Each row was made from one small tree. Brackets hold a mark, then the marks that hang from it, in the order of their numbers. Every link used is in the known rows. Write each row's tree.
Known rows:
{j142 {j384 {j886 j300}} j726}: [ 2.301  1.332 -0.658 -2.977 -5.234  0.426 -0.728  0.921  0.081 -5.414
 -3.319 -3.678  0.563 -1.379 -4.702  4.380  4.072 -4.607 -5.244 -2.859
  1.106]
{j886 j384}: [ 1.817 -0.932 -1.499  0.283 -2.291  0.363  4.205 -2.302 -1.227 -0.231
  1.378  0.358  0.484  0.817 -0.672  3.409  1.769 -0.075 -2.784 -2.282
 -0.865]
{j142 {j384 j886}}: [ 2.247  0.338 -0.671 -1.692 -3.753 -0.358 -1.301  0.638  0.517 -1.189
 -1.456 -2.644 -2.003  0.749 -4.017  3.080  1.821 -0.771 -2.061  0.424
 -2.470]
{j726 {j142 j384} {j886 j153}}: [ 3.839 -4.526 -1.484  2.674 -3.549  0.775 -0.602 -2.442  0.562 -3.476
 -1.521 -0.791 -2.926  6.466 -5.286 -3.385  2.319 -0.479  3.735  2.368
 -1.805]
{j142 j726}: [ 0.790  0.731 -0.403  0.185  0.347  0.258  0.289  0.123  0.892 -2.192
 -0.276 -1.464  2.074 -0.306 -1.480  0.583  1.138 -4.009 -1.812 -2.226
  1.455]
{j300 j428}: [-0.334  0.105 -1.193  1.042  0.075 -1.798 -4.167 -3.858 -1.506  1.584
  0.553  0.238  1.181  0.184  0.457  0.110 -0.193 -0.096 -2.673  1.273
  0.701]
{j142 {j384 {j886 {j16 j428}}} j726}: [ 1.675  2.635 -5.147  0.094 -2.419  2.136 -4.617 -1.473 -0.297 -1.065
 -1.256 -3.200 -1.209 -0.091 -5.773  4.179  4.163 -1.535 -2.847 -1.351
  0.858]
{j142 j384 {j726 {j886 j16 j300}}}: [ 2.665  1.428 -3.989 -0.488 -0.435  1.141 -3.246 -1.257 -0.078 -2.867
 -4.752 -1.301  0.181 -2.073 -3.429 -0.395  4.669 -4.643 -4.054 -0.736
  3.195]
{j886 {j16 j428} j384}: [ 0.555  0.461 -5.573  2.153 -1.238  2.550  0.047 -4.385 -2.996  1.998
  1.768  1.190 -0.467  0.042 -0.757  4.185  2.964  3.126 -2.005 -1.620
  1.056]
{j384 {j886 j16 j153}}: [-1.158 -0.643 -4.443 -0.372 -7.425  1.099  2.328 -0.269 -2.923  0.031
 -3.413 -1.861  3.343 -0.866  0.286  1.900  3.747  0.708  1.951 -2.720
 -0.729]
{j16 {j428 j300}}: [ 0.100  0.926 -2.034 -1.139  0.973  2.371 -1.594 -2.626  0.516  2.007
  4.131  1.672 -2.829 -0.613 -1.381  0.886 -0.137  5.532  1.280  0.855
  1.360]
{j153 {j886 j300}}: [-1.819  0.773  0.501 -2.555 -2.715 -0.159  2.023  0.215 -0.880 -2.154
 -1.932 -0.207  1.270 -1.661 -0.804  2.591  3.286 -0.038 -0.591 -0.620
  0.940]
{j384 j886}: [ 0.448 -0.238 -0.874 -2.025 -3.949  0.264  1.058 -0.151 -0.297  0.533
 -0.452 -2.436  1.245 -1.455 -1.517  1.613  0.715  0.769 -0.306 -0.978
 -2.004]
{j153 {j886 j300 j384}}: [-0.188  0.005 -0.980 -2.089 -4.923  0.163  6.301 -1.763 -2.215 -2.320
 -0.464  0.015  1.857 -0.830 -1.290  6.321  4.864 -0.049 -3.533 -2.929
  0.109]
{j153 {j886 j384}}: [ 0.139 -0.123 -1.120 -0.696 -3.533 -0.143  6.018 -1.896 -0.845 -0.314
  0.902 -0.298  1.099  1.165 -2.251  5.232  3.833 -0.385 -1.779 -1.873
 -1.932]
{j428 j16 j300}: [ 1.962  4.037 -1.691 -3.299  0.787  1.662  3.527 -0.632  1.318 -2.522
  4.423  2.195  0.668 -4.045  1.065 -0.537  0.854  4.074  0.623  0.963
  1.212]
{j886 j16}: [-0.855  1.492 -2.221  0.076 -0.186  0.417 -1.172 -0.593 -1.337  1.474
 -1.345  0.229  0.891 -1.880  1.415  0.024  1.608  0.136 -0.089 -0.118
  1.279]
{j886 {j384 j142}}: [ 2.625 -1.079 -0.715 -0.408 -0.618  0.766  5.638 -2.299 -1.409  0.875
  0.534 -0.803  1.014  0.880 -1.753  4.073  1.944  0.872 -1.067 -3.221
 -2.959]
{j142 {j384 {j886 j16 j153}} j726}: [ 1.000  0.974 -4.614 -0.096 -7.152  0.878  0.073  0.489 -1.247 -3.979
 -4.775 -3.602  2.057  1.167 -3.820  3.787  6.156 -5.003 -1.323 -3.629
  0.357]
{j153 {j886 {j300 j428}}}: [-2.137  0.720 -0.514 -1.411 -2.382 -2.030 -1.807 -3.420 -2.519 -0.417
 -1.257 -0.020  2.435 -1.503 -0.334  2.675  3.112 -0.077 -3.038  0.619
  1.504]
{j16 j428}: [-0.179 -0.139 -1.929  1.672  1.312  1.502 -2.887 -1.789 -0.316  0.744
  1.868  0.625 -2.261  1.135 -1.577  0.571 -0.345  3.189  1.136  0.729
  0.740]
{j153 j886}: [-1.602  0.713  0.237 -1.136 -1.052 -0.706  2.029  0.437  0.285 -0.077
 -0.415 -0.542  0.783  0.391 -1.736  1.684  1.979 -0.356  0.779  0.344
 -1.206]
{j886 j300}: [-0.194  0.183  0.193 -1.339 -1.793  0.634  0.156  0.099 -1.225 -2.049
 -1.422  0.459  0.462 -1.918  0.784  0.888  1.256  0.065 -1.572 -0.964
  2.115]
{j886 j153 j300 {j384 {j142 j726}}}: [ 2.225 -2.145 -2.162 -0.402 -5.776  2.025  8.667 -1.665 -3.189 -5.461
 -2.920 -1.763  4.569  1.089 -2.049  5.577  5.592 -3.339 -1.830 -8.192
  0.622]
{j726 j142 {j886 j16}}: [ 1.961 -2.123 -2.304  1.189 -0.389  1.335 -1.862 -4.112 -0.294  2.121
 -0.374 -0.444  0.520 -0.348 -1.603 -5.029  0.895  1.377  2.870  2.663
 -0.093]
{j428 j16}: [ 1.710  2.934 -1.536 -0.637  1.161  0.831  2.296  0.158  0.330 -3.848
  2.369  1.112  1.467 -2.287  0.775 -0.902  0.899  1.690  0.523  0.854
  0.587]
{j726 j142 {j886 j153 j300 j384}}: [ 3.809 -6.345 -2.672  1.565 -7.682  2.423  6.048 -5.345 -2.759 -4.042
 -0.898  0.127  1.493  2.985 -2.473 -0.402  3.941  1.147  1.246 -2.211
  0.027]

Which tree is each row?
[-1.553  1.342 -3.944  0.372 -0.502  2.551 -3.978 -2.382 -3.043  0.436
 -1.094  1.225 -0.573 -2.770  0.594  1.605  2.462  3.502 -0.546 -0.396
  3.930] : {j886 {j16 j428} j300}
[ 0.036 -1.083 -4.945  1.891 -6.055  1.413  5.254 -2.561 -3.671 -0.875
 -1.540  0.834  2.556  1.586  1.196  3.709  4.720 -0.105 -0.416 -4.157
  0.569] : {j886 j16 j153 j384}
[ 0.190  1.238 -3.957  0.325 -3.773 -0.148  0.886 -3.276 -3.759 -6.355
 -0.207  1.934  4.178 -1.508  2.474  0.179  3.395  1.465 -1.056 -0.808
  3.495] : {j886 j153 {j300 {j428 j16}}}
[ 3.566 -4.606 -1.197  1.303 -5.187  1.417 -0.478 -2.420 -0.819 -5.427
 -3.198 -0.427 -2.265  4.560 -4.442 -2.390  3.430 -0.216  2.426  1.468
  0.257] : {j726 {j142 j384} {j886 j153 j300}}
[-0.859  1.320 -3.345 -0.526 -3.571  0.273  4.878 -2.565 -2.385  1.389
 -0.367 -0.098  2.364 -0.746 -0.695  5.180  5.325 -0.206 -1.938 -2.087
 -1.022] : {j153 {j886 j16 j384}}
[ 2.588 -4.318 -4.653  2.351 -4.430  1.363  6.305 -3.367 -1.862 -0.792
 -0.853  0.121  1.280  3.002 -1.793  0.322  2.933  0.477  0.478 -2.581
 -1.441] : {j726 {j886 j153 j384}}
[ 2.903 -4.571 -3.608 -0.076 -4.691  2.019  8.020 -3.371 -3.115 -1.759
 -2.924 -0.613  2.719  1.145 -2.084  1.901  4.240  1.467  0.861 -4.629
 -1.611] : {j726 {j886 j153 j300 {j384 j142}}}
[ 1.896  0.559 -0.353 -3.245 -5.514  0.033 -1.072  0.789 -0.730 -3.267
 -3.081 -2.285 -1.349 -1.193 -3.179  4.058  2.791 -0.529 -3.492 -0.516
 -0.369] : {j142 {j384 {j886 j300}}}
[ 1.671 -2.022 -1.980 -0.217 -2.119  1.940 -1.776 -4.097 -1.288  0.056
 -2.016 -0.128  0.995 -2.276 -0.813 -4.190  2.221  1.665  1.265  1.707
  1.780] : {j726 j142 {j886 j16 j300}}
[ 1.093 -0.512  0.132 -4.199 -4.004  0.843  2.902  0.060 -1.766 -0.395
 -2.833 -3.152  2.318 -3.346 -1.911  3.007  1.726  1.771 -0.127 -2.895
 -2.142] : {j384 j142 {j886 j300}}
[ 0.989  1.669 -2.611 -2.650 -2.047  1.258  1.822 -0.311 -0.927  0.896
 -2.782 -4.658  4.886 -3.563 -2.779  2.484  3.290 -2.314 -0.309 -4.342
 -1.560] : {j384 {j142 j726} {j886 j16}}
[-0.551 -1.102 -6.739  2.111 -6.441  3.490  2.702 -4.147 -5.548 -2.183
 -1.271  1.847  0.957  0.443  0.475  5.368  5.848  3.272 -0.934 -4.435
  3.281] : {j886 {j16 j428} j153 j300 j384}
[-1.005 -1.215 -5.701  0.268 -4.698  2.872  1.225 -1.751 -3.731  1.641
 -2.125 -2.410  1.626  0.298 -2.634  3.043  3.682  4.623  5.008 -2.996
 -2.135] : {j384 j142 {j886 {j16 j428} j153}}
[ 0.913 -2.443 -2.558  0.389 -7.514  1.285  6.692 -1.541 -3.995 -4.445
 -1.649  0.880  1.921  1.259  0.545  4.614  4.554 -0.101 -1.920 -4.920
  1.329] : {j886 j153 j300 j384}
[ 3.534  1.960 -3.066 -1.433 -0.950  0.163  4.000 -5.839 -3.893 -3.226
  2.062  0.926  4.172 -3.240  0.408  3.924  3.713  2.675 -4.552 -2.216
  0.393] : {j886 {j300 {j428 j16}} {j384 j142}}
[ 0.835 -1.244 -2.902 -0.651 -8.759 -1.394 -2.935 -2.798 -3.647 -3.815
 -3.999 -1.817  0.811  1.480 -2.386  4.136  4.229 -0.895 -3.493 -1.048
  0.501] : {j142 {j384 {j886 j153 {j300 j428}}}}
[-1.769 -0.502 -5.254 -0.760 -8.974 -0.315 -1.527 -4.126 -5.556 -0.451
 -4.274 -1.385  5.050 -2.784  1.632  2.707  4.618  0.707 -1.952 -2.418
  2.263] : {j384 {j886 j16 j153 {j300 j428}}}
[ 3.227 -0.378 -1.090 -0.307 -0.302  1.162  5.869 -1.873 -0.717 -1.097
  0.107 -2.108  2.923  0.593 -3.323  4.440  2.959 -3.374 -2.775 -5.491
 -1.485] : {j886 {j384 {j142 j726}}}
[-0.184 -1.269 -6.901  3.488 -4.678  2.905  2.155 -4.147 -4.125 -0.206
  0.062  1.389  0.387  2.497 -0.599  4.331  4.526  3.076  0.447 -3.451
  1.171] : {j886 {j16 j428} j153 j384}
[ 3.843 -0.138 -2.015  0.906  1.591  0.317 -2.401 -0.793  2.388 -2.296
 -1.868 -2.137 -1.429  1.772 -5.500 -1.344  2.036 -4.942 -2.556  0.503
  0.227] : {j142 j384 {j726 j886}}
[ 3.497 -0.028 -1.904 -0.473 -0.152  0.679 -2.183 -0.633  1.233 -4.385
 -3.542 -1.738 -0.907 -0.266 -4.702 -0.490  3.146 -4.522 -4.124 -0.475
  2.299] : {j142 j384 {j726 {j886 j300}}}
[ 1.434  0.284 -2.849 -0.397 -0.944  1.158  4.414 -2.935 -2.813  2.432
 -0.910 -0.486  1.937 -0.987 -0.341  4.020  3.421  0.870 -1.040 -3.298
 -1.723] : {j886 j16 {j384 j142}}
[ 2.968  1.300 -0.852 -1.658 -3.583 -0.039 -0.874  1.112  1.421 -3.401
 -1.863 -4.008  0.138  0.601 -5.572  3.444  3.148 -4.835 -3.584 -1.820
 -1.080] : {j142 {j384 j886} j726}
[ 1.152 -1.674 -1.879 -1.301 -5.542  1.184  5.493  0.700 -1.036 -2.639
 -3.178 -4.831  4.970  0.731 -3.953  2.796  3.461 -2.755  2.186 -5.805
 -2.444] : {j384 {j142 j726} {j886 j153}}
[-0.492 -2.042 -1.921 -1.943 -9.013  1.106  3.821  0.396 -2.816 -3.650
 -3.635 -1.865  2.870 -1.063 -0.454  2.876  3.168  0.635  0.587 -3.585
  0.334] : {j384 {j886 j153 j300}}
[ 1.093  0.504 -2.446 -1.796 -2.442  1.602  4.715 -2.660 -4.079  0.407
 -2.354 -0.095  2.782 -3.006  0.476  4.995  4.579  1.173 -2.673 -4.479
  0.136] : {j886 j16 j300 {j384 j142}}
[ 3.498 -2.832 -3.470 -0.386 -0.718 -0.261  1.436 -7.577 -3.591  2.156
 -0.910 -0.726  2.717 -1.162 -1.978  1.472  2.434  1.563 -3.987 -1.495
 -1.173] : {j726 {j886 {j300 j428} {j384 j142}}}
[-1.272 -1.762 -2.256  0.995 -4.925 -0.980 -1.434 -3.496 -4.276 -2.523
 -2.517  0.807  2.646  0.710  1.618  1.240  2.521 -0.115 -1.644 -1.444
  2.976] : {j886 j153 {j300 j428}}
[ 4.023 -1.840 -3.543  1.080 -0.826  1.293  4.143 -3.571  0.350 -0.673
  0.311 -1.662  2.349  0.342 -3.509  0.487  2.482 -3.338 -3.538 -3.233
 -0.237] : {j142 {j726 {j886 j384}}}
[ 2.725 -3.265 -0.460  0.209 -8.694  0.697  0.761 -0.740 -0.504 -4.642
 -1.483 -2.721 -1.383  5.209 -5.396  1.677  3.016 -0.573  2.803  0.079
 -2.652] : {j726 {j142 {j384 {j886 j153}}}}
[ 1.865  1.319 -2.909 -1.633 -2.456  2.007  4.947 -2.622 -3.226 -1.794
 -2.743 -1.637  4.830 -3.480 -1.071  5.366  5.609 -2.898 -4.336 -6.589
  1.657] : {j886 j16 j300 {j384 {j142 j726}}}
[-0.297 -1.184 -4.692  0.518 -7.699  1.859  5.412 -2.527 -5.205 -2.907
 -3.041  1.375  3.225 -0.602  2.098  4.696  5.997  0.163 -2.088 -4.993
  2.525] : {j886 j16 j153 j300 j384}
[ 3.001 -1.360  0.107 -1.540 -6.804 -1.248 -5.410 -5.109 -1.946 -2.705
 -0.951 -2.375 -0.709  0.894 -4.302  2.273  2.392 -0.153 -3.825  2.155
 -0.068] : {j726 {j142 {j384 {j886 {j300 j428}}}}}
[-0.487  3.834 -2.153 -1.972 -1.088 -1.237  0.148 -3.240 -1.911 -4.212
  0.778  1.207  3.884 -3.829  0.574  1.676  3.891  1.316 -2.581  1.346
  2.190] : {j153 {j886 {j300 {j428 j16}}}}
[ 1.456 -2.806 -1.719 -0.508 -5.992  1.524  8.190 -1.720 -4.089 -3.374
 -2.579 -0.285  2.672  1.309 -0.694  5.053  4.542  0.811 -0.138 -5.950
 -0.929] : {j886 j153 j300 {j384 j142}}
